In the rows, 128 means zero.
Known rows, with every way that one mark hangs from another
J643[J681[J458[J640] J813 J879[J83]]]: 103 83 116 167 162 122 106 145 124 110 120 158 141 125 116 155 129 103
 118 113 121 153 129 157
J458[J681[J315[J640] J813]]: 85 106 130 146 145 122 131 144 110 105 127 145 144 129 115 149 142 138
 92 115 131 151 108 149
J895[J681]: 122 114 117 129 135 122 123 128 125 123 115 138 141 152 111 136 123 129
 112 121 110 145 125 138
J315[J640]: 109 129 126 127 141 121 140 154 120 125 110 132 131 129 133 128 130 127
 120 124 134 146 108 144
J83[J879[J681[J315 J458 J643 J813]]]: 66 76 134 140 151 127 119 137 108 94 128 125 131 144 134 144 132 131 88
 155 154 148 116 123
J879[J681[J315 J643]]: 90 102 137 128 129 126 124 141 111 104 117 128 127 140 114 139 130 150
 104 141 139 125 113 129
J93[J640[J315 J378]]: 121 130 153 135 129 128 130 152 109 125 100 136 114 130 105 137 130 111
 115 142 146 143 100 190
J895[J681[J643]]: 110 103 120 134 141 129 117 134 109 117 112 142 144 151 129 136 130 141
 107 121 119 138 124 116
J895[J681[J315 J643]]: 90 93 139 137 138 128 119 131 106 105 112 144 144 154 113 133 128 156
 101 122 103 128 117 120
J93[J640[J315]]: 118 127 149 127 131 133 130 153 116 126 106 134 116 132 106 142 128 122
 116 124 140 138 114 164
J681[J458[J640] J643 J813 J879]: 89 79 144 152 175 123 118 153 97 91 122 159 147 130 125 129 137 123 95
 132 159 143 117 129
J83[J879[J681[J458[J640[J93]] J813]]]: 107 95 140 124 163 124 121 131 110 111 133 123 138 135 142 148 120 101
 96 144 161 157 110 135
J378[J640]: 113 135 140 129 140 125 143 123 129 130 117 132 120 139 108 132 137 129
 120 128 132 135 110 147
J458[J640[J93 J315 J378] J681[J879]]: 132 134 184 137 166 116 135 140 90 104 114 148 153 113 101 152 134 101
 76 117 140 137 107 128
J895[J681[J458[J640] J643 J879[J83]]]: 97 79 125 168 174 116 118 141 111 102 113 161 153 142 136 123 126 122 96
 122 118 129 116 111
J879[J83 J681[J643 J813]]: 104 87 83 155 130 124 111 141 116 111 130 141 124 132 138 146 128 127
 106 136 156 149 120 136
J93[J640[J378]]: 117 129 124 138 131 128 129 156 114 129 105 135 115 135 106 129 128 121
 123 142 148 140 85 189
J378[J640[J93 J315]]: 117 138 174 113 155 126 148 118 115 125 114 134 123 132 107 156 139 113
 112 120 130 138 110 127
J83[J879]: 110 127 125 128 139 131 136 137 122 119 117 118 129 137 124 133 129 126
 104 133 135 152 127 114
J83[J879[J681[J458[J640]]]]: 112 108 143 132 151 122 130 134 122 118 121 114 134 139 145 131 119 109
 100 151 153 144 121 139
J643[J681[J315[J640] J813]]: 86 99 135 137 131 128 112 143 113 116 111 142 134 132 110 157 131 137
 126 110 104 155 118 167
J458[J640[J93] J681]: 140 134 148 129 164 130 133 139 104 120 123 135 155 124 128 153 129 118
 94 104 141 136 109 131
J83[J879[J681[J315]]]: 90 113 138 125 126 123 131 129 123 109 122 113 126 141 110 137 123 135
 96 146 130 141 116 120
J315[J640[J378]]: 114 130 130 137 139 116 140 154 113 126 105 134 129 127 131 122 129 119
 120 140 141 149 94 170
J640[J93 J315 J378]: 134 134 161 120 152 123 136 140 104 118 108 136 129 124 108 155 128 101
 108 135 141 151 107 152
J681[J315[J640] J458 J643 J813]: 57 72 141 150 170 126 127 159 100 94 118 151 137 136 143 135 141 140 105
 137 145 146 101 153
J83[J879[J681[J315 J813]]]: 85 99 131 128 123 122 123 125 118 102 133 120 128 142 109 141 124 133 92
 146 138 154 119 131
J83[J879[J681[J643]]]: 99 111 124 125 134 130 124 137 111 115 118 113 127 140 141 138 129 132
 96 146 152 142 123 95

Rows
125 108 174 133 165 137 119 137 77 103 123 146 158 119 144 167 139 120
 78 104 155 145 126 120 -> J458[J640[J93 J315] J681[J643 J813]]
102 105 107 150 123 115 130 135 135 112 126 133 122 135 107 139 119 132
 110 136 124 132 112 151 -> J879[J83 J681[J315]]
52 63 113 176 173 121 122 154 111 79 128 168 135 133 104 140 142 134 90
 132 136 140 108 119 -> J681[J315 J458 J643 J813 J879[J83]]
115 133 134 122 157 118 142 155 105 125 108 136 131 124 131 137 129 111
 118 130 141 149 78 153 -> J315[J640[J93 J378]]
94 90 98 155 121 115 121 130 129 104 137 140 123 134 105 144 120 129 106
 137 132 147 113 162 -> J879[J83 J681[J315 J813]]
110 117 150 148 161 126 126 150 95 103 116 147 155 124 121 135 142 137
 80 111 144 123 121 98 -> J458[J640 J681[J643 J879]]
104 92 164 135 172 120 126 127 112 106 117 145 154 150 118 138 116 125
 106 120 104 130 101 155 -> J895[J681[J315 J458[J640[J93]]]]
94 94 101 157 149 119 118 139 115 105 115 157 141 143 114 132 131 135 96
 115 110 135 120 87 -> J895[J681[J643 J879[J83]]]
124 106 146 158 148 130 116 141 83 109 119 146 154 126 143 138 139 126
 86 131 163 145 113 165 -> J458[J640[J378] J681[J643 J813]]
78 74 137 176 167 111 128 142 119 84 132 165 142 128 97 128 125 120 94
 128 126 140 109 159 -> J681[J315 J458[J640] J813 J879[J83]]
78 86 138 151 154 123 115 150 114 113 107 146 133 134 120 157 136 117
 126 134 119 159 104 201 -> J643[J681[J315[J640[J378]] J458 J813]]
77 86 132 137 147 121 124 131 124 101 132 123 128 144 119 145 126 121 94
 156 146 155 116 143 -> J83[J879[J681[J315 J458 J813]]]
64 89 141 133 132 124 123 139 98 99 123 123 132 138 141 134 131 144 90
 144 144 148 105 110 -> J83[J879[J681[J315[J640] J643 J813]]]
127 131 152 153 151 114 133 143 104 109 117 147 151 120 103 128 133 116
 85 127 143 134 107 146 -> J458[J640[J378] J681[J879]]
64 75 108 171 166 112 130 146 129 85 134 165 132 132 84 142 134 120 97
 132 126 149 108 144 -> J681[J315 J458 J813 J879[J83]]
133 115 137 146 145 128 121 134 106 115 130 142 153 127 127 144 132 123
 93 114 148 149 127 161 -> J458[J640 J681[J813]]
104 89 161 146 157 119 125 127 118 107 115 144 152 152 119 126 116 131
 108 130 103 130 114 168 -> J895[J681[J315 J458[J640]]]
63 103 155 139 186 106 147 161 109 94 110 155 136 127 96 136 135 113 101
 139 128 138 67 140 -> J681[J315[J640[J93 J378]] J458 J879]
95 90 98 162 168 110 127 138 138 109 121 158 141 145 106 137 127 110 102
 124 110 143 117 122 -> J895[J681[J458 J879[J83]]]
117 104 158 140 185 131 128 154 91 110 107 141 144 131 153 136 130 112
 109 140 161 133 94 155 -> J681[J458[J640[J93 J378]] J643]
143 131 182 116 151 130 134 135 101 117 113 134 142 123 123 144 118 113
 108 114 133 137 123 142 -> J458[J640[J93 J315]]
116 89 141 159 154 122 124 143 113 113 116 137 134 128 163 140 125 110
 104 144 155 130 127 148 -> J879[J83 J681[J458[J640[J315]] J643]]
82 98 124 144 179 123 130 162 114 99 112 151 135 132 115 137 145 126 100
 134 151 135 116 103 -> J681[J458 J643 J879]
70 103 146 129 135 123 131 143 103 106 114 115 130 138 142 129 130 146
 94 144 138 135 104 100 -> J83[J879[J681[J315[J640] J643]]]
87 115 113 164 152 117 138 144 126 97 126 152 140 126 82 149 142 134 81
 112 115 132 113 109 -> J458[J681[J315 J879[J83]]]
80 89 142 143 160 115 132 140 124 110 112 145 144 152 126 131 125 131
 111 129 103 139 102 156 -> J895[J681[J315[J640] J458]]
68 96 135 139 137 119 115 149 113 104 113 153 136 129 86 154 137 135 115
 109 99 150 114 137 -> J643[J681[J315[J640] J813 J879]]
96 99 128 137 127 133 107 136 119 114 117 142 131 136 93 164 131 137 124
 114 105 153 130 166 -> J643[J681[J315 J813]]
116 114 140 148 152 120 123 139 105 102 132 152 154 122 103 141 136 122
 82 111 143 146 122 132 -> J458[J640 J681[J813 J879]]
74 105 150 136 133 119 131 143 97 106 110 118 129 137 141 126 131 139 93
 158 143 137 92 121 -> J83[J879[J681[J315[J640[J378]] J643]]]
122 107 145 136 169 139 117 141 82 106 127 145 158 125 143 159 138 128
 85 104 157 143 111 120 -> J458[J640[J93] J681[J643 J813]]
86 107 116 156 139 122 119 143 130 110 111 150 130 130 78 155 130 133
 117 107 87 135 123 125 -> J643[J681[J315 J879[J83]]]
135 117 181 134 175 123 135 143 104 115 108 138 140 125 134 143 122 92
 109 142 150 143 107 179 -> J681[J458[J640[J93 J315 J378]]]
108 108 148 143 173 115 135 150 121 105 117 148 143 128 108 123 128 111
 104 132 140 134 116 141 -> J681[J458[J640] J879]
